Each row was made from one small tree. Brackets hold a mark, then the marks that hang from it, in alphabetical order. Every link used is in the known rows. Write each row's tree.
Known rows:
[matira [dokure filedu zulem]]: [  0  -4   5  -5 -12  -5 -25  38 -32 -19   9 -11 -25  -3 -14 -33  82   8
 -36  32  37  13   6  -6 -19  18 -39  -1  35  17 -42   6  -8 -32 -15 -25
  17  18 -22  22 -20  -9 -17  -6  16 -24  -5  11  23   1  -2  -4  -7  11
  21  27  29   4 -14 -16  16]
[matira dokure]: [  6 -10  26   6   9  -1 -22   0 -35   8   5 -39  -9  15  20 -35  68   5
 -18 -32  -1   3   2  -1 -10 -11  -2  -1  36  22 -18  -9  10 -43   7 -15
   7  15 -17  41   5   6  25   5   4  -3  -5  -8 -13   6 -26  -5   0  18
  -9  36 -13  -3  -4 -12  15]
[zulem [filedu beko dusa tope vesog]]: [  6  14 -20  -8 -13 -30  24   9  33  11 -10  21  34 -21   1  -1 -81 -14
  -3  12 -17 -20 -10  25   4   6  35  17   5 -44  30  22  14  11   2   9
 -27  -2  15  12 -38  15  23   5 -19  15  13  -6 -18  26 -17  -3  12  -4
  36 -22   2 -30  23   3   0]
[filedu beko zuzalot]: [-15  11  18 -19  19   1   1  31   7 -13  -4 -17 -23   0   6   5 -25  11
  -4 -36 -26  32 -14  12 -16 -27  26 -14 -11   0 -13  -1  -4 -12  11   6
  -1  21   2  16  -9  -6   3  -9   3  -3   2   1 -26   2 -17  18   1 -18
 -18   5  -8  -9 -26  11  13]
[matira [dokure [filedu vesog zuzalot] nonod zulem]]: [-10  -1   1   5 -12  -4 -25  12 -26  -4 -12   4 -21  -9 -30  -7  32   4
 -19  18  47  14 -24   9  -6  16 -27   5 -27  32 -58  -5  13 -14 -25 -30
  14  33 -20  20 -30 -14  -6   1  24 -15  24   6  40   1  11  13 -13 -12
  19   7  34  -5  -4  12   6]
[dusa [gifufeb [filedu beko nonod zuzalot]]]: [-15   7  19 -35  34   6   3   2  12  -6 -13 -30 -24  18  -5 -19  15   3
  44 -20  -9   3   3 -19   9 -29 -12 -15 -23   3   8 -18 -10  12   6  32
   8  22 -13   6   1 -18  -5   6  -7  12   2   6 -14 -14  12  24 -27 -28
  12  -7 -15   2 -34 -26  34]
[nonod [dokure [filedu [dusa gifufeb] zuzalot]] zulem]: [ 20  -9  13  20   4  42 -42  18  -6 -23 -36  21 -45  29  -9  20  -4   3
   0  24  17  11 -28   4  -9  -4 -57 -23 -45   0  -3 -11  -6  24 -10  17
  24   7 -10   1  14  11  18  -3  48  -6  13 -23  21 -19  12  20 -31 -14
 -42  -4 -13  52 -19  22  -5]
[gifufeb [filedu nonod [vesog beko] zuzalot]]: [-16 -10  24 -18  21   5  33 -28   9  10   7 -20 -11  18 -13   5   4 -10
  24 -41 -23 -19   7 -10  -5 -29  12  10 -10  15  -3 -41  -4  -1 -13  10
   3  -2  -4  -4  28 -23 -15  23  -8   0 -15   1 -34   8  10  -4 -21 -16
  11   4   1  16  -5  -2  11]
[gifufeb [filedu dusa nonod]]: [-16  11  20   5  10   6  17 -20  16   6  13  -6  17  17   3 -33  73  -5
  11 -17  -8 -32  -2 -21  -2   0 -34  14  17  -2   1 -18  -1 -22  -6   3
 -15 -17 -12   6  16   3 -18   2  -3  24 -12  -3 -17   6  10 -22 -17  -1
  11  25  10 -14 -27   4  20]
[tope [filedu dusa]]: [-21  -8  19  -5   1  16   1  29   1   1   8   1   0  24  -3 -21  21   3
  -8  -6 -18  -1 -11  -6  12  19 -15   0  30   6 -10   9   4   0   4 -17
  -4 -23   5   2  13  12 -11 -33  17  -5   1 -12   2  28 -20 -29   1  14
 -31  22  22  -7   1   9  15]
[zulem [filedu tope vesog]]: [  8  -2   6  16 -19 -15  21 -13   1  20  17  -2   9  -4  19   4 -20  10
 -18  13  18 -26  -6  15 -17 -11   9   7  -4 -13  30  -2  19   3   9   8
   9 -11   7  14  -8   8  35   0 -30 -14   4 -16 -11  16 -32 -24   4  34
  22  -3   8  -6  28 -16  -4]
[dokure nonod [zulem [filedu beko tope vesog]]]: [-14  24 -34  16 -40 -39  17 -14   6   2  15  16   9 -41  -7   5 -42  11
 -26  45  27   7  10  17  12  12  22  24 -12  -8  -2  39  20   2   0 -21
 -30   7 -13  -5 -60  -4   3   4 -29   4  24  19  17 -15   1 -12  15  -3
  39 -20  31 -26  21  -8 -19]
[vesog beko [filedu dusa [nonod dokure]]]: [-27 -15   9  19   2  19  18 -55 -38 -14 -10 -19  23  23 -39 -10 -12  -3
  14  -9 -13 -36  23 -26  19  10   3   8  26 -17 -22  -7 -18 -16  12 -13
 -26   1  22 -18  12   7 -23  -9  20  19 -28   5 -55  -3   8  -7  29 -35
 -11  11 -15  -8  -2  21   0]
[tope [filedu beko dusa vesog zuzalot]]: [-11  10  16 -35  31  -1   3  54  22  -1 -29  20  -6   3 -25  -3 -80 -14
  28 -28 -47  12 -46  18  24  13  31   5 -12  -7  -4   9  -6  33  -6  -3
 -17  -2  26  -1 -12   7  10 -34  24   5  10 -11   4  38 -13   3   6 -24
 -10 -13   9 -24   3  19  19]
[dusa gifufeb]: [  4 -12  23  -1  -1  10 -14   2 -15  -2  12 -31 -19  30  28  -2  19  34
 -14  -1  29  28  20  -2 -12 -16 -24  -9  10  18  -1 -22  -4 -15  21  -1
  13   3   0  19  34   2  13  -4  -3 -30   4  -9  -2 -12 -16 -15 -21  22
 -12  15 -26  20   0 -32  18]
[zulem filedu]: [-20  -5  27   5  -4   0   2 -24   4  -2  24 -19 -13  20  15 -16  32  16
 -25   3   9 -22  15  -1  -1  -9 -27  -7  17  10   0   6   7 -11   6  -1
  -9   0   2  10  -8   6   9 -21 -12  -7  -1  -3 -19  -1 -35 -26  -7  12
  -6  13  17  -3  20  -1  18]
[filedu beko [dusa gifufeb] tope vesog]: [ 33  11 -17  -9  -5 -20  12  28  17   9 -17  12  34 -10  13  11 -95   4
  13  11   0  24  -6  26  -3  -2  42   6   0 -40  34  -4   1   7  22   9
 -10   0  21  16   5   4  34  20  -4   1  18 -14  -2  16   4  11  -4  16
  30 -22 -47  -7  11 -21   2]
[nonod beko dokure [zulem [filedu dusa]]]: [  6  13  -4  43   6   4 -32 -39  10   1   0  25 -16   5  19  12   8 -21
 -20  -4 -23 -19   8   0  33  -2 -13 -12  -4  29  18  33   3  -9 -20  -9
 -24 -15 -10  -4 -28  34  39 -25   7  23 -22   3   7 -20 -18  -2  16 -33
 -55 -13   1  42  18  39 -20]
[zuzalot [filedu [dusa gifufeb] [nonod [dokure zulem]] tope]]: [ 17  -2  -2  17 -22   2  -8 -29 -37   8  -4   5   5   0  12  17  38  -7
  17  59  61   6  21 -21 -10  17 -32  11  -9 -62  15 -16 -12   8  11  24
  18  20   6 -26   5 -14  -6  19  -3  16   7  -2  23 -25  22  47  11   4
  15  11  -8  10   2 -28 -25]
[vesog [filedu beko [dusa gifufeb] tope zuzalot]]: [  1  -5  -1 -23  16  -6   8  46  -1  -6 -29   8  27  -8 -21   4 -75  12
  18   5 -19  10 -18   0 -21  -6  12 -33   0 -40  36  15  13  22  43  30
  10  -4  39   0  -6   5   4 -12  18  -4  19 -10 -43  19  -7  39   2  -5
   2 -34 -32 -17  -7 -10   7]
[matira [dokure [filedu beko [dusa gifufeb] nonod] zulem]]: [ -3   1 -38 -37   3 -14 -15  31   0 -37 -28  -7   7 -10 -29 -30  13 -25
  12  45  22  24  23 -12  23  42 -26   0  29 -24 -37  16 -41  -8 -10 -10
  -6  53 -12  14 -40 -21 -28   7  23  19  -4  29  30  -9  40  30 -13 -29
  61  -6   7 -34 -13 -22  34]
[gifufeb [filedu dusa [nonod beko zulem] vesog zuzalot]]: [ 13  16  -9   0  34  -3  -2 -13  42  14  -7  27  -1 -13  10  10  14 -30
  30 -45 -35 -10 -23   5  21 -17   4  -1 -28  44  23  -3  -1  10 -37   2
   1 -28  -8  -3   9  13   9   4   3  22 -17  -1  22   1  15  -1  -6 -20
 -21 -14  11  21  -6  20  -7]
[gifufeb [filedu vesog zuzalot]]: [ -4   6  49   8  22   8   7  11   6  23   7  -7 -28  16   1 -12  22  17
  12 -32   0  -9 -38   1 -17 -31 -15   0 -25  30  15 -35   8   0  -6  15
  14 -12  -6  20  23   1  22  -1   4 -11   6 -25  -7  15 -14 -13 -19   8
  -9  16   2  26  -6  -8  10]
[nonod beko dokure zulem]: [ 26  14   5  60   6  17 -43 -21 -26  -2  14   0 -45   4  37  13  30  14
 -27 -27 -10  11   3   4  10 -18  19 -12  -7  60   2  22   0 -22 -16 -22
 -10  -7 -25   2   5  23  40 -11  -1  -6 -24   4  15 -36 -14 -13  30  -3
 -66   9 -26  55  -3  20 -33]
[vesog beko filedu]: [-15 -23   9   2  -4   9  14  -4 -22 -12  28 -30   0  13 -17 -15  -5  31
 -25  -6 -12  -4  30 -13 -19  -8  -1  -6  49  23 -11   6  -1 -22  25 -24
 -16 -22  19  -8  28  -3 -24 -11   1 -40 -17   3 -52  11 -23 -32  18  13
  -6  14  -1  13  21  -2   5]
[dusa [gifufeb [filedu beko [nonod zulem] tope zuzalot]]]: [ 19   1 -12 -16  18   5  12  12  23 -11  -7 -13 -30 -20  18  -9  33   0
  26  -9 -22   8   0  -8  -7 -35  -1 -21 -23   7  41   0   4  30   7  40
  22  -3 -42  -4  -4 -15   6  37 -18  14  12  -3  -3 -21  17  22 -24   0
  -4 -20 -14  18 -39 -29   3]
[tope [filedu beko dusa [nonod zulem] vesog zuzalot]]: [ -3   5 -14 -43  28   3   1  26  35 -18 -23  16 -15 -16  -5  -5 -50 -28
  43 -24 -57   6 -38  22  40  12  26  19 -27  21  -9  23 -24  56 -14  -8
 -11  -7  -2 -13 -11  -1   2 -11  21  27   3   1  31  15  12   1   3 -18
  -9 -15  29 -27  -7  23   9]

Which tree is each row?
[ 23  30 -15  26   4  -1  -3 -29   6 -13 -21   6 -11 -10   8 -12 -51 -13
  27 -18 -18  -8 -19  26  43   0  31  38 -20  12  -9   8 -33  16 -17 -14
 -40  13 -10  -1 -12  12  33  20  14  45 -12  -1  20 -23  21  -6  20 -29
   1  -5 -18 -14 -12  26  -7] | [filedu beko dusa [nonod dokure zulem] vesog]
[ 17   4   4   3 -14 -15 -18  40 -26  -9   5  -2 -21  -5 -16 -28  39   2
 -24  28  49  14 -13   5  -3  20 -21  12  15  23 -35   0 -16 -18 -23 -32
   9  21 -13  28  -9 -14   9  -1  22 -26  -9  -2  42  14  -2 -10  -4  20
  45  19  25  -1  10 -17   9] | [matira [dokure [filedu vesog] zulem]]
[-30 -23   2  -8  -2   9  26 -36 -28 -19  26 -41  14  13 -23 -18  18  18
  -9 -13 -10 -16  38 -24  -6  -5   7   5  42   8 -23   4 -14 -13  24 -21
 -13  -7  12 -16  24 -12 -43  -6  -9 -19 -29  12 -47  -4  -5 -29  19   4
   7  10   5 -19  10  -3   8] | [vesog beko [filedu nonod]]
[  9  14  -2  48   1   0 -10 -21 -41  20   6  -8 -21   0   1  10  59   0
   8  25  16   2  22 -44   2  -1  12 -11 -16  -4  31  -6  -6 -18 -10  13
  25  12 -23 -11 -14  -4  14   1 -20   4 -19  18   9 -49  27  25  19  -8
  10 -11 -30  42 -31 -45 -31] | [dusa [gifufeb [filedu [nonod beko [dokure zulem]] tope]]]
[ 18  -5  -2 -16 -10  -5   2 -11  16  18  13  12  24  15   5  13 -35 -16
  -1   6  15   0  22  19  -9   5  -4  18  35 -11  -6 -22  -7  -8  -4  -5
 -35 -19  15 -14  47 -11 -21  18  -3 -12  -2 -18  -2  27 -16 -12   2  12
   3  16   8  24  56   9  -9] | [zuzalot [filedu dusa [vesog beko]]]
[ -3 -11  22   1   3  -1  19  17   5  12  -2  14  19   1  17  22  -5   7
 -16 -17 -15  12 -25   7 -47 -14   9 -12  -9 -45  14 -13  28 -14  17  15
  33 -11  16  16  12  11  12   3   0   0  15 -13 -40  27 -11  21 -10  15
 -26  10 -16   0 -29  18  -8] | [filedu dusa tope zuzalot]
[  9 -20  16 -16   6   2   3  28  -3  12 -15   1  14   9  17  29 -21   6
   2  -1   6  28  -9   3 -40 -15  -5 -20 -17 -44  26 -25  22  -1  25  26
  46 -10  24  16  20   5  24   4  10  -8  19 -17 -27  14  -2  37 -27  16
 -24  -8 -33  13 -20 -14   5] | [filedu [dusa gifufeb] tope zuzalot]
[-21  20 -38  27 -35  -1 -20   5   3 -15  15  42  15 -18 -24  26  28   7
 -56  35  38  22  16 -13   3  41 -37  -8  -1  13 -43  33  11 -39 -32 -43
 -20  -3 -10 -17 -33   8 -56 -23   8  -9   7  35  41 -12  22 -22  -1 -21
  -4   1  34   3   1  40 -20] | [dokure [filedu dusa] [nonod beko] zulem]
[-38 -18  29 -26  18  22   9  13   3  -6 -13 -10  -1  24 -16  -5  21 -15
  25 -24 -35 -10 -18 -16  16  16  -9  -2  -9 -12 -20 -10  -3  18   1   2
  20   6  22  -7   3  -1 -19 -33  18  21   0   2  -9  17  -3   7  -3 -14
 -27  14  22 -27 -25  20  20] | [tope [filedu dusa nonod zuzalot]]
[-24  -5  37  28   0  32 -10 -22 -46  -3   3 -31 -38  39 -10 -20  59   6
  15 -13 -10 -32  -4 -22  29  14   6  10  -9  17 -23  -6 -12   9  -1  -6
   2  25  -8 -13  -1   1   1 -28   5  11 -16   1  -1 -23  -5 -20  19  -9
 -25  27   0 -15 -17   3  10] | [tope [filedu [nonod dokure]]]
[-18  16 -26   8 -26 -10 -31  20 -20 -26   7  -5 -10 -26 -32 -34  51   4
 -40  34  28  21  14   0  14  38 -20   5  20  24 -63  32   5 -33 -19 -39
 -25  40 -49  11 -58 -14 -36   2  14  -5  16  28  32 -16  18  -7   0 -20
  26  16  27 -18 -16  14  15] | [matira [dokure [filedu beko] nonod zulem]]
[  0  -8 -20  17 -27  -8  11 -28  30  13  -9  34  12 -27  18  28 -26 -17
 -14   6   6 -24 -24  27  -9  -6 -18   3 -45   5  17  13  46  29  -4   3
   4 -29  -9  -1 -22  22  19  15  -3  16  38 -12   6   9  -5  -9 -16   5
 -24 -21  28   3  12  41 -18] | [dokure [nonod [zulem [filedu dusa tope vesog zuzalot]]]]
[ -9 -19  17 -21   2  17 -18  32   0  -3  -2  -8 -10  35  -4  -8   6  11
   6   7  -7  12   5 -10  19  18 -30  -8  18   5   2   0  -3  14  11  -3
  10 -13  19   2  28  11   0 -33  23 -18   8 -12  18  15  -7 -22  -8  18
 -26  11   2   7   8 -22  21] | [tope [filedu [dusa gifufeb]]]
[ 51  11 -35  18 -15  -2 -18 -28   7  22  28  21   5 -42  44  21  28  -4
  -7   4  27  -8  11  24  -4 -11  35   3  -3  25  31   9   3  13 -13   7
  -2 -12 -29 -26   8 -10   0  35 -45   0 -11   0  48 -16  -2  -4  25  41
   3  -5   4   9  42  -3 -47] | [zuzalot [filedu [nonod beko zulem] tope vesog]]
[ 42 -17 -34  -4 -24   0  15 -36   5   8  37  -3   7 -31  35  13   9  -6
  -2  15  18 -11  37  20 -18 -12  18  22  13   5   9  -7  -1  18   2   7
   2 -21 -34 -31  36 -26 -13  59 -41  -9  -6  -8  16  -4  -1 -17  16  42
   6  13  12  22  40  -4 -36] | [zuzalot [filedu [nonod zulem] tope [vesog beko]]]
[ -6  -3 -11  27  -2  -5   8 -22 -26   6  23 -12  31 -20  -8  -1  25  13
 -18  -9  -6 -28  18 -19  -9  -6  48 -19  19   4  25  31  10 -19  13  -3
  10  -5  14 -13 -12   7 -14 -16 -34  -8 -32  19 -29 -13 -10  -5  41  18
  11 -11 -16 -29   4  -6 -22] | [vesog [filedu [nonod beko] tope]]
[-27   9 -11  -2  -6   0 -13 -23  34 -25   5   3 -32 -14   7   5   1   4
 -20  -7 -14  -1   7  23  25 -14 -26 -16 -28  40 -18  33  28  10  -3   0
 -22   6 -42  -4 -45   3  -3  -2  -5  13  29   7   5 -19 -12  -9 -11 -26
 -40 -14  38   1  -1  43   4] | [dokure [nonod [zulem [filedu beko zuzalot]]]]
[ 35   3  16  17 -28  -1  -1  -5 -10  29  30  10  11 -13  29   8   8  23
 -11  13  50  -7  -7  19 -39  -9   8   7   5 -19  27 -22  19   6  10  14
  10 -11  -8  -3  24  -9  15  21 -32 -18  14 -26  16  15 -27  -8   5  57
  17  20  -2   2  47 -16 -27] | [zuzalot [filedu tope vesog]]
[-19  15 -15  34 -20  -9 -18 -18 -14  -5  32   4 -12 -18  11  17  37  20
 -52   0  18  43  24  -7   7  11   1  -1  -2  44 -31  27  15 -48 -12 -48
 -19  -3 -20  -6 -19   4 -17 -19  -8 -17   2  36  31 -33   1 -17  17  -9
 -27   7  18  13  -2   8 -23] | [dokure [nonod beko] zulem]
[ 19   0 -40 -38  15   4  -8  17  22 -25 -22   0  -8  -2   1 -15 -53 -10
  40   7 -22  12  -4  17  63  24   5  23   0  31   6  24 -38  53  -4 -11
 -26  -5  -4 -10   8  -1   6  -2  16  13   0  -9  55  -5  18 -23   2  -2
  11 -22   8 -19  19 -15  18] | [tope [filedu beko [dusa gifufeb] [nonod zulem] vesog]]
[-13  31  31  11  31  -1  12 -22   6  11 -40   5  -4  12 -28 -14 -33 -28
  65 -34 -34 -36 -46   0  22  -3  24  19 -42 -16   1 -16 -14  16 -17  20
 -24  29   5   6 -19   3  20   4  21  55  -1 -10 -17   1  23  28  -8 -56
  14  -3 -21 -16 -33  22   9] | [gifufeb [filedu beko dusa [nonod dokure] vesog zuzalot]]
[  4 -18  27 -24  25  10   8   3   5  14   1 -23 -25  35  -8  13 -31   9
  19 -22  -3  15   5  -7 -13 -39 -10  -8  -6  28  11 -46   1   8   1  15
  15 -16   6   5  48 -16  15  17   1 -37   2 -21 -22   7  -4  -2 -35  -6
  -8 -10 -20  60  15 -30  14] | [dusa [gifufeb [filedu [vesog beko] zuzalot]]]
[ 12 -24 -43 -17 -34   8  25  -9   5  -3  -3   9  45   4 -21  24 -68  -9
  -3  37  27 -10  27   0 -17  15  12   8  10 -47  -2 -23 -15  10  -2   4
   9   6  18  -8  22 -20 -21  39 -16 -14  -5   2  -8   6  35  -6 -19  12
  57 -20 -25  -2  16 -10   2] | [dokure [filedu [dusa gifufeb] nonod tope [vesog beko]]]
[ -2   8   5 -14  12  -8  18  40  22   2 -20  13  23 -21   7  16 -45  -7
  -4 -18 -39  15 -22  20 -33 -13  43 -10  -5 -55  12   4  20  -6  14  17
   2  -1  12   8 -16   4  10   4   1  15  13   1 -42  23 -10  31   3 -13
 -15  -6 -21 -18 -35  22  -3] | [filedu beko dusa tope zuzalot]
[  6   5  19  25 -13  -3  28  18  14  24  19  17  24   0  15 -15  56   1
 -12  -7 -13 -22  -9 -13 -35  -9 -18   3  21 -25  37 -12  31 -26   8  17
  10 -40 -21  12  15  18   4  10 -13   3  10 -19 -29  24  -9 -14  -8  31
  -5  26  -1  12 -24  -3  -3] | [gifufeb [filedu dusa tope]]
[ 38 -12 -20 -17   9  -1   9  -2  16   4 -20   7   3 -12  32  29 -40 -12
  30  -5   4   9 -18  21  -9 -17   6   4 -35 -14  26 -17  -2  38  10  18
  44 -16  10   5  30   3  32  33   3   4  14 -14  14  -1  22  20 -28  17
  -9 -20 -26   4 -11 -10 -10] | [filedu [dusa gifufeb] [nonod zulem] tope vesog zuzalot]
[-38 -12  24 -19  25   9  17 -13  -8 -14 -18 -11  20  11 -24  -9   8   8
  19 -21 -16 -27 -19 -14  -8  -4 -21 -10   1 -13  -9  -4  -3   5  17   6
  10  -3  38  -3   9   7 -20 -31  24  13  -6   3 -41  13  -5   8   3 -13
   1  -1   9 -43 -17  18  12] | [vesog [filedu dusa nonod zuzalot]]
[ 14 -11  14 -15  -3  10 -25  -2   8   7   6   2  10  24  20   3  22  11
   3  22  42  11  16  -1 -14   4 -56 -10  21 -15   7 -26  -7   2  15  23
  -5  -8   9  -6  41   2 -14   3   6  -9  12 -25  16   3 -15  11 -19  22
  -9  16  -9  20  40 -14   9] | [zuzalot [filedu [dusa gifufeb]]]
[ -7  15 -30  -3 -35  -8  22  32  -6 -34  15   7   1 -41 -19  -6  21   9
 -28  48  25  12  18 -13 -22  20  13   7   5 -43 -22  28 -19  -5  -9  -3
  -4  27 -27 -15 -43 -26 -46  14 -23  -6  -6  33  10 -12  22   0   5   3
  61   4  25 -42 -30  -9  -9] | [dokure [filedu beko nonod tope] zulem]
[ 26   0 -34   0  -4 -12   3 -19   0  26  -6   7  46  -9  18  27 -60 -15
   9  -9  12   7  15   7   5   5  55  -2 -10 -23  28  -7  -5  -8  -2   5
  13   3  30   5   9   6  20  11 -24   5 -12  13  12  -8  21  14   2  11
  27 -26 -48 -14  17 -17 -12] | [filedu [dusa gifufeb] [nonod beko] tope vesog]
[  5  -8 -17 -19  20   5 -16  -5   5  13 -16   3  14  17 -10  12 -39 -22
  26  -4 -10   4   9  -5  58  29  29  -1  -3  18   6   1 -22  18 -12 -14
   3   1  29 -13  13   4   4 -32   0   2 -18   8  41   0   9  -5   7 -10
   9 -23 -13 -10  36 -17  13] | [tope [filedu [dusa gifufeb] [nonod beko] vesog]]
[-39   4  -4 -30  27 -21   3 -20  20  -8 -12  16   1  -7 -12  27   6 -43
  -1   6 -18   8  15 -15  18   9  -9 -13 -17 -11  -8  19 -14  -8 -19   2
   7  16  30  -5 -45  -3 -20 -37  -4  25 -20  42  -2 -10   6  31   8 -50
   2 -28  37 -13  -7  18   1] | [dokure [zulem [filedu dusa [nonod beko] zuzalot]]]
[ -1 -24   1  10 -18  -1  30   5 -34  -2  36 -15  24  -4 -13  -4  -8  31
 -35  -2 -13 -14  27 -12 -43 -12  23 -12  49  -7   9   9  23 -22  34 -13
  -2 -28  11 -11  20  -5 -20   3 -17 -38  -7   0 -63  17 -24 -21  30  33
  -6   6 -11   9  12  -4 -19] | [vesog beko [filedu tope]]
